Each row was made from one walk, in order. Every step used is in the known rows, and no mark comes twice. Write each row's walk.
Known rows:
ruzot lilif: .13, .33, -.12, .04, -.01, .19, .13, -.01, -.10, .11, -.14, .06, .10, -.06, .10, .24, .18, -.08, .15, .14, -.20, -.04, .36
rotim lilif gozo: .32, .16, -.31, -.09, -.14, .10, .00, -.13, -.32, -.20, -.39, .00, -.12, -.15, -.09, .20, .10, -.06, .14, .11, -.11, -.07, .27
kavugo gozo lilif kepesi nakon rotim: .34, .15, -.07, -.27, -.29, .21, -.15, -.31, -.15, .08, -.19, .17, .17, -.02, .09, .54, -.10, .02, .32, .13, -.30, -.24, .27
lilif kepesi nakon: .26, .38, -.30, -.15, -.21, .23, .07, -.22, -.13, .02, -.28, -.01, .14, -.02, .00, .52, .03, -.03, .09, .05, -.30, -.05, .33
nakon gozo lilif kepesi: .21, .28, -.19, -.19, -.51, .25, .27, -.06, -.08, -.06, -.24, .05, .29, .04, .05, .45, .17, .11, .16, .32, -.25, -.03, .24
gozo lilif rotim: .26, .25, -.14, -.20, -.39, .37, -.08, -.14, -.28, -.16, -.13, .02, -.15, -.07, .11, .22, -.27, -.07, .00, .11, -.23, -.12, .21
kepesi lilif: .22, .30, -.19, -.02, -.11, .21, .11, -.05, -.12, .18, -.13, -.03, .13, -.01, .10, .24, .04, .17, .14, .21, -.07, -.10, .29
nakon gozo kavugo funu: .26, .12, -.04, .18, -.20, .04, .34, -.16, -.07, .10, .21, .12, .04, .29, .08, .23, .20, .01, .62, .24, -.14, .02, .19
kepesi nakon ruzot lilif gozo: .25, .41, -.52, -.01, .04, .09, .01, -.47, -.01, .06, -.72, .05, .24, -.18, -.12, .39, .26, -.17, -.23, .00, -.37, -.24, .18
lilif gozo: .28, .15, -.28, -.07, -.16, .24, -.04, -.15, -.24, -.08, -.23, -.06, -.02, -.06, -.03, .22, .10, -.06, .09, .14, -.09, -.12, .16
nakon kepesi: .21, .24, -.15, .00, -.18, .12, .20, -.07, .09, .09, -.26, .02, .14, -.11, .13, .19, .06, -.05, .16, .06, -.24, -.14, .23
gozo kavugo funu: .30, .08, -.01, .18, -.04, .14, .11, -.17, -.16, .14, .30, .08, -.25, .26, .07, .18, .09, -.12, .67, .20, -.07, .00, .23
rotim lilif kepesi: .28, .29, -.19, -.11, -.12, .15, .11, -.05, -.25, -.07, -.30, .09, -.05, -.11, -.01, .42, .13, -.03, .29, .13, -.20, .07, .48
kavugo gozo: .26, -.02, .02, -.04, -.24, .29, .06, -.05, -.14, .03, .14, .16, -.11, .00, .13, .16, -.12, -.04, .54, .09, -.03, -.06, .30
nakon ruzot lilif gozo kavugo: .20, .22, -.36, .11, .20, .22, .02, -.50, -.09, .14, -.41, .20, .00, -.11, -.06, .27, .49, -.20, .12, .23, -.25, -.10, .15
kepesi nakon: .29, .27, -.24, -.03, -.27, .16, .07, -.18, -.06, -.02, -.19, -.04, .06, .00, .05, .29, -.09, -.03, .05, -.02, -.20, -.14, .27
rotim lilif: .31, .17, -.13, .00, -.18, .10, .11, -.01, -.20, -.10, -.20, .07, -.10, -.10, .02, .18, .02, -.03, .25, .08, -.11, -.02, .41
ruzot lilif gozo nakon rotim: .20, .31, -.23, -.05, .22, .24, -.02, -.38, -.13, .04, -.37, .11, .32, -.06, .11, .29, .24, .07, .05, .22, -.32, -.20, .40
lilif kepesi nakon gozo: .24, .41, -.32, -.16, -.37, .10, .31, -.22, -.04, .00, -.35, .05, .41, .00, .02, .57, .13, .11, .05, .08, -.36, -.05, .30
ruzot lilif kepesi: .12, .45, -.17, -.06, .02, .27, .13, -.07, -.19, .13, -.24, .09, .18, -.08, .07, .49, .31, -.07, .16, .19, -.28, .03, .41
lilif gozo nakon: .25, .12, -.34, -.11, -.12, .41, .06, -.33, -.17, -.13, -.20, .02, .05, .03, .01, .17, .00, .07, .17, .21, -.15, -.09, .32
ruzot lilif gozo kavugo funu: .21, .23, -.20, .12, .17, .11, .04, -.28, -.29, .16, .02, .10, -.13, .14, -.05, .24, .34, -.22, .47, .29, -.16, -.03, .12
rotim lilif gozo nakon: .30, .12, -.36, -.13, -.09, .26, .09, -.29, -.24, -.23, -.36, .08, -.04, -.05, -.07, .15, -.01, .04, .23, .19, -.17, -.03, .43

Write each row's walk:
.22, .11, -.09, .07, -.25, .16, .30, -.19, -.05, .04, .04, .15, .11, .10, .12, .21, .26, .08, .38, .26, -.16, -.01, .21	nakon gozo kavugo
.27, .06, -.02, -.25, -.44, .42, -.11, -.16, -.34, -.13, .07, .20, -.24, -.05, .13, .19, -.42, -.10, .31, .10, -.16, -.12, .19	kavugo gozo lilif rotim
.14, .47, -.15, -.07, .00, .26, .02, -.13, -.32, .02, -.18, .10, .00, -.16, .14, .30, -.03, -.13, -.04, .01, -.32, -.04, .34	ruzot lilif rotim
.18, .02, -.11, -.12, -.19, .31, .26, -.26, .13, .07, -.03, .29, .13, -.01, .19, .12, -.20, .02, .56, .11, -.23, -.10, .37	kavugo gozo nakon kepesi
.20, .51, -.28, -.18, -.10, .15, .13, -.21, -.11, .17, -.37, .05, .17, -.21, .19, .29, -.15, .06, -.08, .04, -.33, -.16, .21	nakon kepesi lilif rotim
.27, .33, -.31, -.26, -.42, .29, .02, -.22, -.13, -.03, -.30, -.02, .11, .01, -.02, .48, -.04, -.02, .04, .18, -.31, -.11, .24	gozo lilif kepesi nakon
.16, .51, -.25, .02, -.06, -.05, .37, -.35, -.08, .23, -.08, .21, .32, .20, -.02, .60, .37, -.07, .41, .23, -.44, .04, .26	ruzot lilif kepesi nakon gozo kavugo funu
.42, .18, -.28, -.05, .07, -.07, -.15, -.53, -.29, -.05, -.41, .14, -.05, -.11, -.04, .35, .21, -.05, .14, .10, -.28, -.23, .21	kepesi nakon rotim lilif gozo kavugo
.32, .37, -.39, -.06, -.13, .20, .08, -.40, .06, .09, -.55, .06, .19, -.08, -.04, .58, .14, -.05, -.02, -.01, -.35, -.12, .34	lilif kepesi nakon ruzot
.29, .17, -.05, .02, .03, .27, .05, -.28, -.01, .04, -.10, .09, .21, .06, .23, .25, .01, .19, .27, .14, -.22, -.18, .50	gozo nakon rotim
.36, .07, -.21, .06, .03, .00, .02, -.27, -.37, -.05, -.04, .10, -.34, .11, -.13, .17, .18, -.17, .57, .23, -.07, -.02, .19	rotim lilif gozo kavugo funu
.26, -.08, .02, -.15, -.44, .34, .00, -.05, -.15, -.02, .10, .14, -.11, .03, .08, .12, -.20, -.05, .49, .22, -.04, -.13, .21	kavugo gozo lilif
.38, .08, -.15, .02, .12, .02, -.12, -.37, -.32, -.04, -.28, .15, -.12, -.10, .01, .26, .32, -.04, .31, .20, -.17, -.16, .24	nakon rotim lilif gozo kavugo
.40, .28, -.15, -.02, -.07, -.11, -.02, -.24, -.10, -.01, -.42, .06, .12, -.13, .06, .36, .00, .04, .05, -.06, -.28, -.24, .42	kepesi nakon rotim lilif
.37, .19, .00, .06, .00, -.04, .01, -.08, -.15, -.02, -.30, .08, .05, -.12, .12, .26, .11, .05, .22, .06, -.17, -.16, .46	nakon rotim lilif
.22, .20, -.39, -.14, -.10, .27, .17, -.36, .03, -.05, -.41, .05, .21, -.07, .04, .17, .01, .02, .14, .17, -.29, -.15, .23	lilif gozo nakon kepesi
.19, .39, -.26, -.06, -.08, .07, .23, -.09, .08, .26, -.33, .01, .27, -.11, .15, .26, .06, .11, .10, .17, -.21, -.16, .21	nakon kepesi lilif
.24, .28, -.16, -.20, -.56, .26, .16, -.12, -.21, -.19, -.20, .06, .12, -.05, .12, .27, -.16, .05, -.04, .14, -.29, -.13, .16	nakon gozo lilif rotim
.25, .04, -.05, -.24, -.40, .40, .00, -.07, -.20, .00, .01, .17, -.05, .02, .05, .36, -.08, -.05, .52, .28, -.11, -.04, .27	kavugo gozo lilif kepesi
.12, .57, -.36, -.13, -.20, .06, .35, -.21, -.03, .10, -.42, .11, .53, -.06, .03, .63, .29, .04, -.04, .11, -.46, -.02, .35	ruzot lilif kepesi nakon gozo
.15, .23, -.28, .01, .11, .24, -.01, -.31, -.27, .10, -.13, .12, -.06, -.05, -.01, .22, .40, -.17, .22, .30, -.20, -.05, .14	ruzot lilif gozo kavugo
.17, .15, -.19, -.17, -.11, .27, .28, -.28, .10, .25, -.10, .26, .26, -.03, .21, .15, -.18, .19, .51, .21, -.21, -.12, .34	kavugo gozo nakon kepesi lilif
.23, .26, -.44, -.16, -.04, .37, .07, -.35, -.18, .05, -.28, .01, .18, .03, .02, .18, .00, .23, .10, .32, -.12, -.12, .30	kepesi lilif gozo nakon
.39, .17, -.18, -.03, .03, -.02, -.11, -.20, -.30, -.12, -.46, .03, .04, -.18, .00, .30, .19, .00, .08, .09, -.16, -.22, .30	nakon rotim lilif gozo
.33, .40, -.19, -.10, -.05, .09, -.05, -.29, -.11, .11, -.35, .02, .29, -.04, .09, .62, .13, .05, .03, .02, -.35, -.19, .36	lilif kepesi nakon rotim
